Each row was made from one walk, in order. Every step used is in the known rows, and no mark comes twice. Write each row's walk.
Known rows
z q a v: [-0.47  4.27 -1.15  2.24 -4.45  2.07  4.40  2.14 -1.51 -5.31  2.61 -4.23
 -3.36  2.15  0.17 -3.09  0.87  4.90  1.43 -0.06 -1.40]
y z q: [ 3.01  1.01  1.18  2.67 -3.51  6.33 -0.96  0.71  2.56  0.04 -0.31 -2.33
  0.91 -0.20  3.78 -1.17  2.70  1.24  1.02  0.16 -3.18]
x z q y: [ 0.68  0.20 -3.42 -4.25 -1.93 -1.91 -1.04 -1.07  3.74  1.79  0.12 -1.98
 -2.75  2.51 -4.52  2.88 -1.62  2.95  0.55  1.56  3.19]
h z q y x d a: [-0.76 -3.63 -2.34 -0.93  2.09  0.67 -0.31  1.83 -0.67 -0.42 -0.46  4.54
 -3.00 -2.16 -1.17  0.88 -0.71 -3.67  2.92 -0.14 -0.80]
d y: [-0.50 -0.66 -0.23  1.69 -3.24  0.47  4.04 -1.34 -0.41 -3.23  0.34  2.94
  1.47  0.13 -1.43  0.41 -2.92 -6.40 -0.07  0.75 -1.39]
x z q a: [ 0.59 -0.82 -2.87 -2.60 -0.80  2.13  1.69 -1.10  3.89 -0.59  2.05 -2.98
 -2.83  6.37 -2.04  1.45 -1.07  2.63 -0.64 -0.09  2.55]
q a x d: [-0.63 -3.47  0.46  4.83 -0.04  0.19 -1.22  3.41  0.00  0.53 -0.74  1.35
  1.71  0.37  4.86 -2.00 -1.79  3.39  1.32 -1.69  0.90]
h z q a: [-0.02 -1.96 -0.80 -2.40  0.05  3.96  0.18  0.09  0.93 -0.88 -0.41 -4.03
 -2.68  5.13 -1.82  1.32  0.28 -0.52  0.71  0.38  0.22]
x d y v: [ 0.63  2.02  2.26  4.04 -6.19  1.06  2.10 -0.24  1.42 -3.40  2.88  6.35
 -0.40  0.81  4.94  3.08 -3.21 -5.59  0.28 -0.51 -1.55]
x d a h z q y: [-1.90 -2.83 -3.81 -5.82  1.05  1.04 -2.81  0.96 -0.60 -0.31  0.08 -1.05
 -2.97 -1.26 -1.69  4.44  0.14 -0.49  0.49  2.82  1.27]
x d: [ 2.54 -4.28 -0.20  3.71 -4.00  0.75 -1.44  1.11  1.40 -0.39 -2.20  0.71
  4.92 -0.40  5.10  1.63 -3.79  1.71  0.92  2.05  2.74]
d a: [ 0.69 -1.14 -3.05  1.29  0.17  0.78  4.87  0.34 -0.24 -4.24 -0.40  4.01
  1.78 -4.07 -2.61 -0.96 -3.37 -6.70 -0.24 -1.62 -0.51]
y d q a h z: [-0.48  0.27  4.00 -2.04  2.95  0.69 -1.10 -1.26 -4.16 -1.99  0.74 -1.48
  2.86 -1.14  0.19  2.23  1.72 -1.99 -2.15  2.19  0.14]
z q a x d: [-0.48 -3.30 -0.03  3.17 -0.65  0.84 -2.65  4.03  0.52  1.57 -0.03  0.37
 -0.56  1.63  5.00 -1.46  0.35  5.15  1.99 -1.03  0.01]
h z: [ 2.86 -1.51  2.23  0.10 -0.49  1.73 -0.11  0.11  1.34  1.08 -6.54 -3.11
  6.22 -1.51 -0.45  1.64 -0.63 -4.83 -1.00 -0.07  2.78]
y x d a h z: [-0.59 -1.96  0.22 -1.92  4.92  1.11  0.05 -0.06 -2.54  0.20 -3.50 -0.26
  4.71 -5.68  2.34  0.64  1.27 -4.39 -2.69 -0.32  1.60]
q a: [-0.59 -1.56 -1.15  2.07 -0.12  1.58  3.84 -1.33 -0.60 -3.61  0.58 -1.23
 -0.25  3.33 -1.31 -1.45 -4.57 -0.53 -0.28 -0.60  0.19]
y h z: [ 2.23  0.50  4.18  0.36  2.46  0.33 -1.91 -3.91 -1.78  1.31 -4.64 -3.05
  6.60 -3.94  0.71  2.31  0.85 -3.62 -2.23  0.17  0.08]
a h z: [ 0.88 -0.36  1.22 -2.39  2.14  1.33 -0.50 -1.12 -1.35  0.83 -5.35 -4.92
  7.23 -4.15  1.63  1.41  1.22 -3.03 -4.26  0.78  3.09]
x z: [ 3.90  0.44 -0.92 -0.53 -1.90 -1.34  2.03 -1.83  6.14  1.72 -2.54 -1.22
  5.91  0.45 -1.06  1.66 -2.65  0.05 -2.87 -0.82  6.56]
a x z q: [ 2.81  2.14 -0.26 -1.76 -1.38 -1.31 -1.56  1.48  5.25  5.06 -1.87 -2.45
  0.96  0.92 -0.32 -0.84  4.14  4.12 -0.80 -1.95  2.50]
q y: [-0.67 -0.60 -1.78  0.53 -1.07 -2.23  0.96 -1.21 -0.71 -1.31 -1.25 -0.31
 -0.31 -0.65 -3.72  0.03 -5.38 -0.25  0.90  1.19  0.76]
a x d q y: [ 0.22 -1.97  0.61  2.05 -0.70 -5.32 -5.44  3.20 -1.67 -0.28  1.87  3.34
 -1.26 -0.50 -1.33  2.16 -2.22  0.61  4.06  3.83  1.40]

Write each row's walk
[-3.11  1.50 -0.75 -2.79  5.51 -2.40  0.14 -1.50 -4.32  1.84 -1.20  0.12
 -4.01 -2.50 -3.79 -3.07  1.73 -0.62  0.65 -0.74 -3.07]	d a h z q y x
[-1.37  1.70  0.58  0.93  1.63 -3.73 -0.26 -1.59 -2.95  2.70 -1.53 -0.17
 -4.25  0.93 -3.50 -4.79 -0.39  3.04  2.71 -0.39 -3.51]	z q y x
[-2.22 -0.95  0.24  0.55  3.78 -2.07 -1.47 -1.16 -5.56 -2.68  4.14 -0.56
  0.37  0.33  2.98 -0.50 -0.31  2.30 -1.63  3.17  0.39]	y x d q a h
[ 0.53 -0.54 -0.14  0.38 -1.19 -4.82 -2.68  0.31 -1.85 -2.52  1.95  1.82
 -1.36  0.44 -5.11  2.65 -3.57 -2.20  2.81  4.69  1.32]	d q y
[-1.62  0.58 -3.34 -4.64  2.16  1.26  1.34 -2.35 -0.07 -1.12  2.83 -4.94
  0.07  1.87  1.05  0.63  0.92  4.27 -4.80  0.98  2.41]	x z q a h
[-2.47  1.81 -1.97 -3.65  4.07 -0.22  1.39 -3.09 -1.62  0.28  2.35 -4.23
 -1.04  1.75  0.76 -1.90  1.75  5.06 -4.18 -0.25  0.90]	y x z q a h
[ 1.91  1.46  0.88  0.53  1.95 -3.63 -0.17  1.14  4.00  1.85  0.74  0.73
  1.78  1.56 -1.96 -0.29  0.44  0.65 -1.18 -2.12  4.91]	d q a x z
[ 2.14  1.68 -1.92 -2.53 -0.08 -0.68 -0.03  2.12  5.14  3.42 -0.57  0.19
 -0.38 -0.55 -1.59 -0.51  4.01  1.21 -0.58 -2.80  1.87]	d a x z q
[-1.51  1.11  0.71  2.21  1.81 -0.10  0.28  2.74 -0.89  1.54 -0.39 -1.40
 -2.47  1.29 -0.22 -5.42  2.32  3.24  0.81 -3.84 -2.74]	z q a x
[ 0.10  2.66  2.40 -0.99 -3.27 -1.95  0.66 -2.53 -0.13  0.65  2.86  3.09
 -2.49  0.99 -3.13  0.28 -0.88  5.84  1.63  0.65 -3.03]	x z q y d
[ 1.19  2.02  0.78  0.43  0.50 -3.19  3.63 -3.16  3.13  2.37 -1.03  2.30
  2.19  1.07 -2.23 -1.35 -1.17 -2.21 -1.44 -1.89  2.59]	d y x z
[-2.25  1.92  1.18 -2.00  4.23 -3.00 -1.38 -1.93 -4.23  3.59 -2.46 -2.59
 -2.76 -0.99 -2.33 -3.37  1.96  2.33  0.54  0.05 -2.17]	a h z q y x
[ 1.69  2.92  0.69 -1.72 -0.70 -0.93  0.51  1.36  3.42  3.14  1.11  2.60
 -1.03 -0.96 -1.42 -1.35  4.45  3.16  0.01 -3.19 -1.07]	y d a x z q
[ 1.39 -2.64  1.86  5.30 -1.00 -1.46 -1.11  0.05 -1.20  1.97 -2.75  1.84
  3.30 -0.48  4.81 -2.47 -2.45  2.87  1.90  0.37  0.22]	y x d
[ 0.48  4.92  0.69  0.36 -4.31 -0.94  0.15 -0.67  1.10 -0.83  1.97  1.63
 -5.00  1.41 -0.17  1.52 -1.70 -0.31  1.08 -0.54 -2.19]	z q y v
[-0.22 -3.94 -0.72  2.43 -4.53  1.20  1.40  0.25  0.54 -2.97  1.14  4.24
  1.94  0.70  2.42  2.84 -3.64 -4.31  1.05  2.31  0.20]	x d y
[ 0.64 -0.24  1.48  3.48 -3.36  6.22 -1.98  2.83  2.12  0.40  1.49  1.47
 -0.90 -0.42  5.85 -1.02  4.27  0.36  2.26 -0.45 -4.70]	a x d y z q
[-0.99  2.52 -0.83 -2.97 -1.32  1.04 -1.33  0.51  0.38 -1.77  2.79  2.83
 -4.45 -1.54  2.12  4.69 -0.12 -2.71 -0.42  0.03 -0.70]	x d a h z q y v
[ 1.48  1.79 -0.30 -2.47 -1.31 -1.31  0.67 -1.61  3.60  3.56  0.23 -0.20
 -1.66  3.07 -1.88 -0.33  2.74  1.16  0.13 -0.54  0.47]	d y x z q
[-0.92 -1.03  0.37 -2.93  3.61  2.55  0.80 -1.41 -1.82 -1.14 -3.08 -5.06
  4.09 -1.17  0.77  1.48  0.11 -2.66 -3.95  0.29  2.71]	q a h z
[-0.48  1.19 -0.15  3.77  2.78 -1.81  2.84  3.29 -1.11 -0.13 -2.23  4.10
  1.92 -6.09 -1.07 -5.68  0.61 -3.85  0.03 -5.43 -2.13]	d a x
[ 2.40  0.71  2.40 -2.39  0.23  1.45 -3.81 -2.12 -0.42  2.75 -2.67 -4.50
  1.98 -0.80  0.58  2.65  4.46  0.11 -0.44  1.24 -1.43]	y h z q
[ 0.83 -3.06 -0.36  0.99 -2.34 -4.12 -4.73  1.53 -1.04 -2.16  2.42  2.80
 -1.02  0.94 -1.95  4.68 -4.07 -0.44  3.70  5.96  2.40]	x d q y
[-2.45  1.21  1.52  3.71  1.28  3.72  1.37  2.55 -0.41 -0.31  1.96  0.95
 -3.54  0.81  1.42 -4.96  3.16 -0.03  1.23 -4.08 -5.32]	d y z q a x
[-2.07 -3.75  0.26  0.34 -1.20  2.50 -0.99  2.98  0.38 -0.12  1.02  2.72
 -2.15  2.31  2.09  2.06  1.30 -3.04  2.03  0.01 -1.09]	h z q a x d y
[-1.62  0.80  1.25  4.32  2.49 -0.91  1.89  2.04 -1.53  0.45 -1.40 -0.29
  0.28 -0.34 -0.10 -5.90 -0.54  1.25 -0.08 -4.41 -1.65]	q a x
[-3.54  2.10 -1.80 -3.06  1.99 -0.15  2.67 -1.86 -5.31 -3.63  4.57  3.09
 -1.72 -5.41 -1.04 -0.94  0.66  1.01 -2.20  0.46 -4.44]	z q y d a h
[ 1.05  0.47  2.00 -2.92 -0.35  1.83 -2.61 -2.47 -0.66  1.43 -1.03 -2.55
  0.29 -0.09 -0.38  3.55  4.31 -2.57 -0.20  1.53 -2.60]	d y h z q
[-2.48 -3.09 -0.57  1.81 -2.07  1.49 -0.05  2.53 -0.20 -1.10  2.80  3.92
 -3.07  2.54  2.32  0.46  0.13 -1.10  2.21  0.07 -2.14]	z q a x d y
[ 1.89  2.05  0.75 -0.32  1.74 -6.43 -0.52 -2.13  2.24  2.92 -0.06  1.53
  0.47  1.21 -4.59  0.10 -1.61  0.57  0.45  0.56  4.22]	d q y x z
[-2.17  0.85 -1.45 -1.00  1.96  5.20  1.22 -1.66 -2.10 -2.95  3.18 -4.43
 -0.16  0.08  3.94 -1.48  1.44  3.12 -3.48  0.60 -1.96]	y z q a h
